Each row was made from one small tree. The marks that hang from a mark follow it in brackets, in the order of their numbers. Every link used is in the known rows. Write each row's tree.
Known rows
J858(J40(J623) J399): [-0.23 -0.32  0.69  0.17 -3.73  1.21 -1.00  1.70 -2.40 -0.05 -1.10 -1.09
  3.37 -1.25  2.28  0.19  0.53 -1.75 -1.43 -0.86  2.17 -2.70 -0.26 -0.79]
J858(J40 J399): [ 0.48 -0.56  1.39 -0.04 -2.86  0.97 -0.04  1.28 -2.02  0.91 -0.05 -0.27
  1.57 -1.34  0.74  0.86  0.08 -1.14 -1.65  0.20  1.27 -2.18  0.22 -0.09]
J626(J466(J414(J623(J399) J629 J858))): [ 0.30  1.79 -0.01 -2.03 -0.77 -1.17  2.67 -0.52 -2.73 -0.49 -0.27  1.80
  2.28 -0.23  4.61  0.73 -1.63 -0.26  0.85  4.15  0.94 -0.93  1.53  0.80]
J915(J466): [-0.52 -0.15 -0.74  0.20 -0.04 -1.17 -0.51 -0.76  0.92  1.06  0.57  1.11
  1.00  0.38  0.22  1.51  0.38  0.86  2.55  0.41 -1.61 -0.48 -0.82  0.12]
J676(J880(J414(J629))): [ 2.82  0.79  1.19 -1.06 -1.12 -1.20 -1.38 -0.98 -1.13 -1.98 -1.81  0.13
 -0.55 -0.01  1.91 -1.17 -0.51 -0.86 -3.01  0.31  3.53  0.33  1.31  1.98]
J626(J466(J414(J623(J399(J615 J858)) J629))): [ 1.17  1.06 -0.59 -3.29 -0.98 -2.01  2.61  0.32 -4.44 -2.61  0.25  1.92
  3.77  0.24  5.15 -0.78 -2.51 -0.35 -0.42  2.73  0.03 -2.88  1.22  1.34]
J915(J466(J414)): [-0.89 -0.40 -0.12 -0.28  1.17 -1.63  0.63 -1.51  0.65  0.14  1.05  1.44
  1.89  0.55 -0.40  0.94 -0.77  1.09  4.60  0.41 -2.88  2.09  0.60  1.64]
J915(J466(J414(J623 J858(J399)) J626)): [-1.87  0.34 -0.51 -0.81 -0.94 -1.68  0.78 -2.54 -2.32  1.51  2.05  2.85
  4.05  0.73  2.53  1.53 -0.31  0.34  4.80  2.53 -2.73 -0.91 -0.41  0.57]
J626(J466): [-0.30  0.02 -0.96 -0.30 -0.02 -1.12  0.57 -1.08  1.10  0.72  0.40  0.25
  0.91  0.24  0.43  0.69  0.16  0.50  2.76  0.03 -0.55 -0.69 -0.39 -0.03]
J880(J40(J623) J676): [-1.02  1.29 -0.11  0.14 -3.72  1.37 -2.72  0.23 -1.17 -1.41 -3.67 -1.70
  1.96  0.92  3.08 -0.92  1.20 -1.72 -1.09 -1.62  1.69 -1.07 -0.26 -0.42]
J676(J880(J414(J858))): [-0.42  1.66  0.90  0.54 -1.44 -0.72 -1.20 -1.93 -2.13 -1.12 -1.59  0.19
  2.04  0.79  1.67 -1.81  0.30 -1.12 -2.24  1.06  2.71  0.33  0.06  1.49]
J880(J414 J676): [-0.12  0.62  0.40  0.04 -1.27 -1.05 -2.12 -1.24 -0.65 -1.35 -1.26  0.20
  0.40  1.17  1.46 -1.12 -0.21 -1.13 -2.41 -1.30  1.47  0.20  0.59  1.29]
J858(J399(J615)): [ 1.44 -1.04  0.71 -1.09 -1.53  0.07  0.02  0.81 -3.13 -0.69  1.52  1.92
  1.26 -1.33  0.84 -0.49 -0.71  0.47 -2.14  0.58 -0.81 -2.43  0.44 -0.17]
J40(J623(J399(J615 J858))): [-0.32  0.20 -0.36 -0.47 -2.95  0.30 -0.91  1.63 -4.53 -2.93 -1.19  0.34
  4.65  0.79  3.82 -2.34  0.11 -1.10 -2.88  0.32  0.76 -4.06 -1.14 -0.98]
J880(J40 J414(J623 J858) J676): [-1.18  2.63 -0.20 -0.66 -3.08 -0.99 -1.55 -0.99 -2.73 -1.53 -3.24 -1.52
  2.61  1.23  5.06 -0.80 -0.01 -2.95 -3.82  0.93  3.50 -1.58  0.58  1.63]
J623(J399(J615 J858)): [ 0.29  0.00  0.41 -0.59 -1.97  0.01  0.01  1.19 -4.17 -1.89 -0.17  1.10
  2.91  0.69  2.39 -1.58 -0.33 -0.45 -3.08  1.37 -0.22 -3.61 -0.66 -0.30]
J858(J40): [-0.20  0.38  0.43  0.04 -1.26  0.33  0.33  0.98 -1.00  0.73 -1.29 -1.42
  1.12 -0.89  0.73  0.72  0.01 -0.95 -0.72 -0.29  0.85 -1.10  0.07  0.33]
J615(J399(J858(J40(J623)))): [-0.82  1.04 -0.09 -0.38 -3.59  0.83 -0.83  0.17 -3.98 -1.50 -1.59 -1.33
  5.47  0.90  3.38 -0.72 -0.02 -2.61 -1.65 -0.65  3.74 -2.93 -1.21 -0.60]
J466(J414(J623 J858) J626): [-2.04  1.43 -0.77 -1.00  0.66 -1.02  1.57 -2.10 -2.19  0.35  0.20  0.77
  2.51  0.78  2.14  0.03 -0.69 -0.40  3.22  1.62 -1.57  0.62  0.21  0.90]
J40(J623(J399)): [-0.32 -0.26 -0.01  0.48 -2.53  0.97 -1.29  1.41 -1.54 -1.19 -1.16 -0.16
  2.36  0.63  2.26 -0.96  0.82 -0.47 -1.12  0.18  1.06 -1.59 -0.31 -1.09]
J626(J466(J414(J629 J858(J40(J623(J399)))))): [ 0.03  1.59  0.98 -1.14 -2.80 -0.27  1.50  0.29 -3.36 -0.60 -2.86 -0.29
  4.34 -1.13  5.40  0.91 -0.46 -1.39  1.20  2.40  1.90 -1.91  1.06  0.47]
J466(J414(J623 J629 J858)): [ 0.32  2.23  0.18 -2.17  0.95 -0.72  2.38 -0.38 -2.68 -1.09 -0.56  0.89
  0.79 -0.87  3.42  0.17 -2.28 -0.84 -0.61  2.85  1.29  0.87  1.66  1.25]
J466(J414(J858) J626): [-1.43  0.58  0.46 -0.25  0.82 -0.81  1.16 -2.81 -1.46  0.50 -0.06  0.65
  1.81  0.58  0.83  0.11  0.07  0.10  4.06  1.35 -2.38  1.20  0.26  0.80]
J626(J466(J414(J623 J629 J858(J399)))): [ 0.56  1.31  0.23 -2.40 -0.61 -1.15  2.55 -1.23 -2.59 -0.16  1.16  2.29
  2.16 -1.08  4.04  0.96 -1.98 -0.53  1.18  3.37  1.18 -0.88  1.41  0.78]

Write each row's tree
[ 0.11  0.36  0.94 -0.55 -3.33  0.37  0.33  2.15 -5.08 -1.13 -1.51 -0.22
  4.04 -0.22  3.07 -0.77 -0.21 -1.39 -3.77  1.16  0.69 -4.71 -0.54  0.06] -> J623(J399(J615 J858(J40)))
[-0.74  0.94 -0.56 -0.81 -2.52  0.00 -0.32  1.57 -4.48 -1.96 -2.39 -1.76
  5.00 -0.59  3.76 -1.32 -0.26 -2.07 -2.25 -1.31  1.41 -4.17 -1.24 -0.51] -> J399(J615 J858(J40(J623)))
[ 0.50  1.38  0.50 -1.79 -1.00 -0.62  1.70 -0.68 -3.64 -0.28 -0.67  1.62
  1.41  0.18  4.33  0.55 -0.81 -0.32  0.57  3.84 -0.12 -0.86  1.17  0.73] -> J466(J414(J623(J399) J629 J858) J626)
[ 2.21  0.05  1.73 -2.65 -0.57 -0.91  1.56 -1.58 -4.98 -0.60  0.75  2.95
  1.25 -1.91  3.01  0.42 -1.16  0.36  0.63  2.74 -1.90 -1.74  1.41  0.75] -> J466(J414(J629 J858(J399(J615))) J626)
[-0.98 -0.78 -0.56 -0.37  0.97 -2.18  0.22 -2.79  0.81  1.15  1.09  1.44
  1.91  1.14 -0.23  1.47  0.25  1.31  7.17  0.13 -4.45  1.32 -0.10  1.35] -> J915(J466(J414 J626))
[-0.16  0.74  0.14 -1.00 -1.67 -0.34  0.69  1.20 -4.02 -1.10 -1.37 -0.92
  3.46 -0.69  2.31 -0.53 -0.59 -1.53 -2.46 -0.21  0.55 -3.63 -0.77  0.36] -> J399(J615 J858(J40))
[ 0.36  0.42  0.20 -0.01 -3.62 -0.43 -3.01 -0.83 -1.30 -2.86 -3.79 -2.95
  3.39  1.28  3.14 -2.33  1.10 -2.33 -1.50 -1.21  3.99 -0.20  0.65  1.75] -> J676(J880(J40(J623) J414))
[ 0.63  0.68  0.48 -0.43 -4.68 -0.39 -1.85  0.35 -2.71 -2.27 -2.68 -1.51
  3.00  1.81  3.70 -1.96  0.39 -2.00 -3.80  1.41  3.92 -1.40  1.38  2.32] -> J676(J880(J40 J414(J623(J399))))
[ 1.03  0.74 -0.06 -1.30 -3.22 -0.94 -1.27  0.75 -4.76 -2.77 -0.64  1.25
  3.26  0.81  3.20 -2.94 -1.00 -0.27 -4.98  1.19  1.92 -2.33  1.15  1.86] -> J676(J880(J414(J623(J399(J615)))))
[-0.45  1.11  0.18  0.18 -3.67  1.50 -2.30  0.06 -1.33 -1.53 -3.45 -2.00
  2.65  0.75  2.14 -1.75  1.42 -1.26 -0.33 -0.77  2.49 -0.44 -0.17  0.08] -> J676(J880(J40(J623)))
[ 1.43  1.81 -0.22 -1.83 -1.43 -1.55 -1.36 -0.22 -1.69 -2.10 -1.87  0.44
 -0.59  0.32  4.17 -0.42 -1.42 -1.73 -4.66 -0.06  3.62 -0.94  1.37  1.52] -> J880(J414(J623 J629) J676)
[-1.79  0.65 -0.17 -0.72 -0.80 -1.08  1.14 -1.11 -2.38  0.57  2.09  2.82
  4.08  0.05  2.37  0.99 -1.26 -0.01  2.30  2.83 -1.22 -0.14  0.27  0.94] -> J915(J466(J414(J623 J858(J399))))
[ 2.02  1.16  1.42 -1.97 -3.76  0.59  0.22  1.91 -6.16 -1.01 -2.09  0.40
  3.18 -3.35  5.50  0.48 -0.62 -1.62 -4.40  1.58  2.79 -5.21  0.27 -0.91] -> J414(J629 J858(J40(J623) J399(J615)))
[-0.56  0.11  0.47  0.44 -3.93  1.31 -0.92  2.49 -2.55 -0.42 -2.46 -1.47
  3.53 -0.25  2.83 -0.14  0.92 -1.40 -1.78 -0.18  1.98 -2.62 -0.15 -0.68] -> J858(J40(J623(J399)))
[-0.36  0.39  1.02 -1.45 -1.79 -0.82  2.45 -0.75 -4.61  0.39  0.55  1.38
  4.99 -1.90  2.49  0.46 -1.38 -0.26  1.62  1.74 -1.29 -2.27  1.10  1.25] -> J626(J466(J414(J858(J40 J399(J615)))))
[ 1.14  0.59 -0.45 -2.42  0.91 -1.56  1.50 -1.11 -1.16 -0.53 -0.08  0.62
 -0.16 -0.11  2.33  0.60 -1.38 -0.07  2.39  1.03 -0.80  0.68  1.54  1.37] -> J466(J414(J623 J629) J626)
[ 0.31  0.57  0.75 -0.27 -2.72 -0.90 -2.32 -1.08 -0.68 -1.70 -2.98 -1.79
  0.97  1.28  2.46 -0.87  0.50 -2.16 -2.38 -0.97  2.25 -0.37  1.02  1.97] -> J880(J40 J414 J676)
[ 1.05  2.06  0.41 -1.26 -1.99  0.30  0.89  1.38 -3.49 -0.43 -1.18  1.33
  0.60 -0.58  4.72  0.59 -0.62 -0.81 -4.03  4.15  2.72 -2.76  0.49 -0.47] -> J414(J623(J399) J629 J858)
[-0.41  0.53  0.10 -0.17 -2.27 -1.36 -1.39 -0.91 -1.76 -2.20 -3.48 -3.31
  3.78  0.64  4.58 -0.92  0.95 -3.01 -1.49  0.31  3.62 -1.31  0.35  1.14] -> J880(J40(J623) J414(J858))
[-1.14  0.18 -1.09 -1.18  0.78 -1.31  1.09 -1.55 -0.90 -0.07  0.72  0.26
  1.59  0.94  0.99 -0.16 -0.81  0.01  3.75  0.14 -2.06  1.16  0.77  1.28] -> J466(J414(J623) J626)
[ 0.90  0.24  0.91 -0.18 -2.66 -0.70 -2.03 -1.33 -0.88 -1.90 -2.74 -2.19
  1.67  1.16  1.57 -1.66  0.64 -1.63 -1.68 -0.21  2.99  0.32  1.15  2.53] -> J676(J880(J40 J414))
[ 1.47  1.12  1.27 -0.82 -5.45 -0.37 -3.27  0.38 -3.51 -4.16 -5.17 -2.00
  3.17  1.86  7.12 -1.76  0.73 -3.92 -5.52  0.25  5.45 -3.55  0.37  0.72] -> J880(J40(J623(J399(J858))) J414(J629) J676)
[ 1.53  1.78 -0.17 -1.94 -0.01 -2.38  0.57 -0.55 -2.29 -1.64 -1.32 -0.25
  0.56 -0.53  4.81  0.16 -1.32 -1.90 -3.89  2.32  4.01 -1.44  1.15  1.41] -> J880(J414(J623 J629 J858))
[-1.85  1.25  0.14 -1.19 -2.03 -0.66  2.47 -0.58 -3.27  1.05  0.61  0.52
  5.01 -0.94  3.22  0.89 -1.38 -1.41  1.85  2.18  0.75 -1.53  0.80  1.07] -> J626(J466(J414(J623 J858(J40 J399))))
[ 0.79  1.09  1.02 -1.47  0.93 -1.08  1.61 -2.40 -1.82  0.11 -0.79  1.00
  0.00 -0.48  2.20  0.84 -0.54 -0.05  2.77  2.22 -1.05  0.70  1.00  0.90] -> J466(J414(J629 J858) J626)
[-1.15  1.25  0.22 -1.57 -2.45 -0.57  1.99  0.37 -6.36 -0.04 -0.99  0.77
  4.97 -0.53  4.22 -0.06 -0.94 -0.55  0.09  2.62 -1.79 -3.01  0.86  1.12] -> J466(J414(J623(J399(J615)) J858(J40)) J626)
[ 1.23 -0.40  0.02 -1.61  1.06 -2.43  0.59 -2.49  0.40  0.76  0.36  1.77
  0.10  0.06  1.30  2.19 -0.33  1.34  5.80  0.97 -3.11  0.74  0.66  1.41] -> J915(J466(J414(J629) J626))
[-1.19  0.11 -0.03  0.67 -2.90  0.79 -1.20  1.05 -2.57 -2.01 -1.51 -0.50
  3.97  1.70  3.27 -1.63  0.85 -1.75 -1.77  0.31  1.90 -2.66 -1.46 -1.23] -> J40(J623(J399(J858)))
[ 1.64  1.74  1.12 -1.51 -3.94  0.73  0.30  2.69 -6.24 -1.31 -3.52  0.02
  3.38 -2.42  6.15  0.15 -0.18 -1.30 -4.79  2.32  2.60 -5.26  0.40 -0.75] -> J414(J629 J858(J40(J623(J399(J615)))))
[ 0.30  0.11  0.28 -0.51 -3.97  0.85 -0.61  2.88 -4.58 -1.34 -2.23 -0.64
  4.13 -1.13  3.59 -0.77  0.19 -0.78 -2.85 -0.08  0.75 -4.12  0.18 -0.42] -> J858(J40(J623(J399(J615))))
[ 0.56  2.24  0.69 -0.76 -2.23  0.41  0.13  1.24 -2.92 -0.28 -3.57 -1.51
  1.89 -1.99  4.72  0.98  0.15 -2.10 -2.39  1.08  3.69 -2.69 -0.24 -0.68] -> J414(J629 J858(J40(J623)))
[ 0.00  1.54  0.82 -1.29 -1.21 -0.44  0.90 -1.00 -3.16 -0.11 -3.09 -1.15
  2.85 -1.24  4.36  0.93  0.03 -1.62  2.30  0.75  0.73 -0.86  0.57  0.45] -> J466(J414(J629 J858(J40(J623))) J626)
